Each row comes from the steps of one path. Every step used is in the known rows, and no mark comes twice. Write the path behind each row, first mark first.
Known rows:
K-D-P-E-N: -0.66  +0.69  -1.50  -0.97  -2.38  -0.38  +4.22  +1.15  -0.07  +4.55  -2.89  +3.50  -3.51  -2.26  +1.55  -0.95  +2.81  +3.00  -1.72  +0.63  -1.86  -1.57  +0.70  +0.60
E-N: -0.75  +1.30  -1.19  -0.95  -1.58  +0.35  +1.86  +1.30  -0.29  +4.79  -3.18  +1.90  -0.92  -0.39  +1.74  -1.15  +2.87  +2.75  +1.86  +1.18  -0.38  -1.02  -2.02  +0.94
N-X-K-D-P: +1.78  +1.59  -0.53  -0.90  -1.72  +1.72  +3.13  -1.46  -0.18  +4.81  -3.70  +3.60  -1.36  -3.57  +0.35  +1.49  +2.65  +4.46  -1.31  +0.41  -1.46  -1.33  +0.41  +2.19
H-R-E-P-D-N-X: +2.04  +0.44  -1.50  -1.25  -3.71  -1.00  +0.75  -1.40  -0.17  +4.85  -2.71  +4.46  +1.11  -1.86  +0.83  -0.53  +0.41  +1.93  -1.45  +0.16  -1.72  -3.67  -1.13  +0.96
N-X: +0.76  +0.94  -0.86  -1.03  -1.74  +1.82  +0.77  +1.00  -0.47  +5.36  -3.28  +2.84  +0.88  -2.31  +1.14  +0.33  +3.43  +2.84  +2.19  +0.77  -0.73  -0.49  -1.94  +2.38
E-N-X-K: -0.33  +2.10  -1.08  -0.64  -3.12  +0.84  +1.34  +0.26  -0.22  +4.97  -3.72  +1.45  -0.43  -1.18  +0.86  +0.02  +4.22  +3.99  +2.44  +0.76  -0.90  -0.83  -3.01  +2.70
N-X-K: +1.47  +1.45  -0.76  -0.89  -1.92  +2.04  +0.66  +0.13  -0.36  +5.41  -3.55  +1.55  -0.49  -2.35  +0.58  +0.11  +3.58  +3.44  +2.85  +0.84  -1.27  -0.83  -2.61  +3.09
R-E-N-X-M-J: -0.97  +2.75  -1.66  -0.53  -5.31  +0.49  +0.91  +1.68  -0.64  +4.94  -2.62  +1.17  -1.93  -0.98  +0.28  +3.40  +4.40  +5.38  +1.49  +0.45  -1.31  -1.22  -4.03  +2.32
N-X-M-J: +0.19  +1.63  -1.14  -0.88  -4.11  +1.85  +0.26  +0.70  -0.57  +5.48  -3.69  +1.99  -2.31  -2.16  +0.19  +3.67  +2.97  +3.91  +1.20  +0.97  -1.47  -0.64  -3.82  +3.21
J-M-X-K-D-N: +2.06  +0.65  -1.28  -1.42  -1.44  +1.90  +2.39  -2.01  -0.33  +4.93  -3.95  +3.78  -3.33  -3.39  +1.30  +0.46  +0.62  +0.23  -2.47  +1.55  -2.05  -1.12  -4.44  +0.13
D-P: +1.32  +0.73  -0.88  -1.18  -0.26  +0.75  +3.62  +0.13  -0.05  +5.16  -3.36  +2.51  -0.45  -2.02  +1.47  -0.64  +1.59  +2.76  +2.45  +1.39  -0.93  -1.37  +1.38  +0.32
P-E-N-X-K-D: -0.55  +1.54  -1.38  -0.68  -4.00  +0.91  +1.10  +1.12  -0.35  +4.73  -3.07  +2.56  -3.41  -2.50  +0.72  -0.23  +4.81  +3.60  -1.13  +0.12  -2.20  -0.95  -3.45  +3.32
K-X-M: +0.94  +1.17  -0.78  -0.51  -3.00  +2.24  +1.74  -0.73  -0.02  +4.30  -3.50  +2.50  -3.24  -2.42  +0.73  +0.40  +1.31  +2.66  +2.91  +0.55  -1.47  -2.30  -1.85  +2.33
H-R-E-P-D-N-X-M: +1.84  +0.85  -1.61  -1.15  -3.62  -0.73  +0.57  -2.32  +0.30  +4.53  -3.07  +3.98  -0.44  -1.96  +0.09  -0.26  +0.71  +2.45  -0.52  -0.12  -2.37  -4.34  -1.94  +1.83
E-N-X: -1.01  +1.56  -1.15  -0.79  -3.08  +0.64  +1.44  +1.13  -0.34  +5.09  -3.44  +2.77  +0.83  -1.23  +1.32  +0.25  +4.01  +3.32  +1.69  +0.70  -0.37  -0.47  -2.49  +1.94
X-K-D-N-E-P: +1.73  +1.11  -1.27  -0.62  -2.32  +0.65  +1.37  -0.14  +0.09  +4.57  -2.76  +4.05  +2.88  -2.84  +0.97  +1.23  -0.75  +2.70  -2.33  +0.06  -1.18  -1.20  -0.63  +1.22
M-X-K-D-P-E-N: -0.23  +1.45  -1.55  -0.89  -2.64  -0.16  +3.81  +0.51  -0.15  +4.80  -3.43  +1.89  -5.06  -2.79  +0.92  -0.82  +1.35  +4.12  -2.46  +0.97  -2.28  -2.06  -1.61  +1.39
J-M-X-K-D-N-E-P: +1.44  +1.11  -1.80  -0.99  -3.27  -0.20  +1.84  -1.07  -0.26  +4.83  -3.06  +4.53  +2.02  -3.27  +1.26  +1.64  -1.67  +0.83  -3.09  +0.69  -1.55  -0.65  -2.19  +0.48
H-R-E: +2.01  +1.56  -0.99  -1.22  -0.29  +0.72  +0.57  +0.83  -0.84  +4.65  -1.80  +3.63  -0.46  -1.12  +0.58  -1.81  +1.35  +2.55  +2.83  +1.06  -1.13  -3.82  -2.25  +0.79
H-R-E-N-X-M-J: -0.59  +3.07  -1.51  -0.62  -5.32  -0.04  +0.37  +0.53  -0.89  +4.65  -2.64  +3.38  -1.89  -0.61  -0.46  +2.88  +2.54  +4.90  +1.33  +0.67  -1.44  -3.45  -4.97  +2.24
H-R-E-N-X-K: +0.70  +2.86  -1.15  -0.60  -3.07  +0.06  +0.66  +0.06  -0.63  +4.56  -2.46  +2.94  -0.12  -0.83  -0.05  -0.69  +3.31  +4.42  +2.85  +0.53  -1.23  -3.52  -3.83  +2.14
E-P-D-N: +1.28  -0.56  -1.51  -1.41  -2.36  -0.38  +1.69  -0.79  +0.28  +5.04  -3.68  +2.01  -0.86  -1.51  +2.00  -1.29  +0.32  +0.79  -1.75  +0.92  -1.38  -1.50  +0.18  +0.53
P-D-N: +1.67  -0.77  -1.20  -1.56  -1.12  +1.61  +1.80  -0.92  +0.14  +5.46  -3.60  +1.98  -0.68  -2.29  +1.81  -1.59  +2.29  +0.70  -1.66  +1.33  -1.70  -1.41  -2.68  +0.61

Which path is each row?
+0.99  +0.36  -1.53  -0.75  -2.23  -0.05  +1.49  +1.30  +0.10  +5.10  -2.67  +3.84  +5.42  -2.02  +1.72  +0.35  -0.67  +1.74  +1.15  +0.54  -0.67  -0.69  -0.01  +0.54 => D-N-E-P
+0.98  +2.95  -0.93  -0.62  -2.99  -0.16  +3.20  -1.63  -0.44  +4.07  -2.65  +5.03  -1.01  -2.10  -0.28  +0.71  +2.40  +5.42  -1.38  +0.15  -1.44  -4.04  -0.78  +1.31 => H-R-E-N-X-K-D-P
+1.43  +0.27  -0.81  -1.01  -1.91  +2.80  +1.75  -0.52  -0.09  +4.96  -3.56  +5.38  +0.30  -3.76  +1.22  +1.63  +2.53  +2.17  -2.48  +0.40  -1.19  -0.95  -2.71  +1.18 => K-D-N-X
+1.32  -0.57  -1.39  -1.28  -1.75  +1.63  +1.45  -0.06  +0.05  +5.76  -2.57  +2.83  +4.66  -3.02  +1.65  -0.63  +2.01  +1.29  -2.31  +0.91  -1.62  -0.79  -3.36  +1.30 => P-D-N-E
-1.14  +1.27  -1.74  -0.67  -3.89  -0.44  +3.60  +0.49  +0.53  +5.09  -3.75  +2.50  -2.18  -2.38  +0.72  -0.28  +4.52  +3.84  +3.14  +0.32  -2.42  -1.54  -0.54  +2.53 => D-P-E-N-X-M
+1.38  +1.46  -1.18  -1.47  -1.41  +1.44  +1.56  -1.32  -0.82  +4.74  -3.47  +2.82  -4.04  -2.63  +0.97  +0.25  +1.19  +1.30  -1.99  +1.40  -1.70  -0.93  -3.70  +1.37 => J-M-X-K-D
+2.03  -0.04  -1.07  -1.23  -2.71  +2.16  +1.25  -1.94  +0.19  +5.71  -4.08  +1.50  -0.37  -3.11  +0.96  -0.45  +3.65  +2.05  -1.04  +0.86  -2.23  -1.11  -3.83  +2.45 => P-D-N-X-K
+2.08  +0.91  -0.96  -0.78  -1.25  +2.84  +1.46  -0.17  -0.03  +5.02  -2.65  +3.84  +3.01  -3.64  +0.85  +0.83  +1.27  +2.62  -2.17  +0.51  -1.56  -1.17  -3.35  +1.50 => X-K-D-N-E
+1.36  +1.30  -1.41  -1.40  -1.44  +0.87  +1.42  -0.68  -0.63  +5.28  -3.67  +1.25  -2.76  -1.99  +1.21  -0.71  +1.42  +0.94  +2.11  +1.91  -1.61  -0.70  -3.79  +1.44 => J-M-X-K
+0.50  +1.46  -1.19  -1.07  -2.69  +1.51  +0.54  +0.82  -0.58  +5.20  -3.49  +0.91  -3.79  -1.45  +0.49  +2.22  +1.89  +3.23  +1.57  +1.49  -1.51  -1.22  -3.33  +2.07 => X-M-J
+1.11  -0.08  -1.40  -1.16  -1.18  +0.30  +3.46  +1.48  -0.02  +5.43  -2.96  +2.10  -2.17  -2.60  +1.62  -1.88  +2.46  +2.16  +2.86  +1.17  -2.17  -1.35  +0.95  +1.08 => D-P-E
+0.31  +0.36  -1.59  -1.17  -2.82  -1.06  +0.40  +0.98  -0.40  +5.16  -2.18  +1.92  +3.72  -1.48  +1.55  -0.67  +0.42  +2.34  -2.03  +0.32  -0.90  -0.59  +0.50  +2.24 => N-E-P-D
-0.45  +2.01  -1.38  -0.69  -3.03  +0.43  +1.45  +1.92  -0.54  +4.80  -2.19  +2.18  +1.05  -1.20  +1.20  +0.09  +4.73  +4.32  +2.39  +0.23  -0.50  -1.08  -2.26  +1.54 => R-E-N-X
-0.96  +0.61  -1.66  -0.72  -3.82  -0.63  +3.73  +1.51  +0.06  +5.37  -3.33  +2.84  -0.59  -2.26  +1.43  -0.57  +4.23  +3.28  +2.26  +0.60  -1.80  -0.82  +0.07  +1.65 => D-P-E-N-X
+0.97  +0.85  -1.98  -0.98  -6.07  -0.33  +0.82  -0.58  -0.09  +5.20  -3.13  +1.19  -2.07  -2.08  +0.64  +3.27  +1.71  +3.53  -1.89  +0.19  -2.34  -1.64  -2.06  +1.90 => R-E-P-D-N-X-M-J
+1.50  +0.84  -1.06  -0.90  -2.73  +1.30  +2.86  -0.02  -0.11  +5.14  -3.28  +3.16  -3.12  -4.09  +0.47  +0.24  +3.53  +3.68  -0.75  +0.27  -2.77  -1.28  +0.01  +2.84 => N-X-K-D-P-E
-0.67  +0.45  -1.69  -0.94  -2.34  -0.85  +4.10  +1.61  +0.13  +5.15  -3.08  +2.04  -2.15  -1.56  +1.77  -2.04  +3.10  +2.60  +2.43  +1.14  -1.81  -1.37  +0.55  +0.75 => D-P-E-N
+0.08  +1.24  -1.41  -0.82  -2.51  -0.16  +4.03  +0.13  +0.02  +4.54  -3.13  +2.07  -4.57  -2.21  +1.04  -1.29  +3.02  +3.61  -1.13  +0.73  -2.40  -1.83  -0.01  +1.42 => X-K-D-P-E-N
+0.58  +2.64  -1.09  -0.52  -2.98  +0.33  +3.76  -0.51  -0.28  +4.25  -2.62  +2.72  -1.11  -2.45  +0.39  +1.18  +4.03  +5.92  -1.10  -0.07  -1.29  -1.84  +0.31  +1.37 => R-E-N-X-K-D-P
-0.26  +1.19  -1.95  -1.18  -3.44  -1.06  +4.50  -0.80  -0.32  +4.72  -3.50  +2.70  -5.38  -2.66  +1.30  -0.84  +2.05  +1.72  -1.96  +1.29  -2.70  -1.24  -1.63  +0.67 => J-M-X-K-D-P-E-N
-1.32  +0.79  -1.66  -0.76  -4.05  +0.18  +1.22  +2.48  -0.26  +5.39  -2.99  +2.48  -0.91  -1.67  +1.52  -1.13  +4.88  +2.66  +2.29  +0.50  -1.70  -0.44  -2.85  +2.60 => P-E-N-X
+2.10  +0.89  -0.91  -1.16  -0.61  +2.77  +1.71  -1.03  -0.17  +4.94  -3.87  +2.96  -2.83  -3.44  +0.92  +0.30  +0.01  +2.56  -2.98  +1.26  -1.60  -1.98  -4.43  +0.82 => M-X-K-D-N
+1.46  +1.63  -0.62  -0.93  -1.91  +2.49  +0.67  -0.44  -0.54  +4.79  -3.36  +3.12  -1.83  -2.99  +0.44  +0.90  +3.33  +3.79  -1.26  +0.34  -1.27  -0.94  -2.42  +3.04 => N-X-K-D
+1.85  -0.06  -1.74  -1.30  -2.25  -0.74  +1.67  +0.05  +0.07  +4.86  -2.43  +1.36  -0.49  -1.47  +1.89  -1.51  +1.18  +1.74  -0.96  +0.46  -1.58  -2.02  +0.40  +0.01 => R-E-P-D-N
+0.39  +1.11  -1.43  -0.78  -2.06  -0.59  +0.56  +2.08  -0.41  +5.00  -2.15  +2.79  +4.57  -1.45  +1.46  +0.22  -0.16  +2.76  +1.56  +0.44  -0.29  -0.41  +0.77  +1.75 => N-E-P
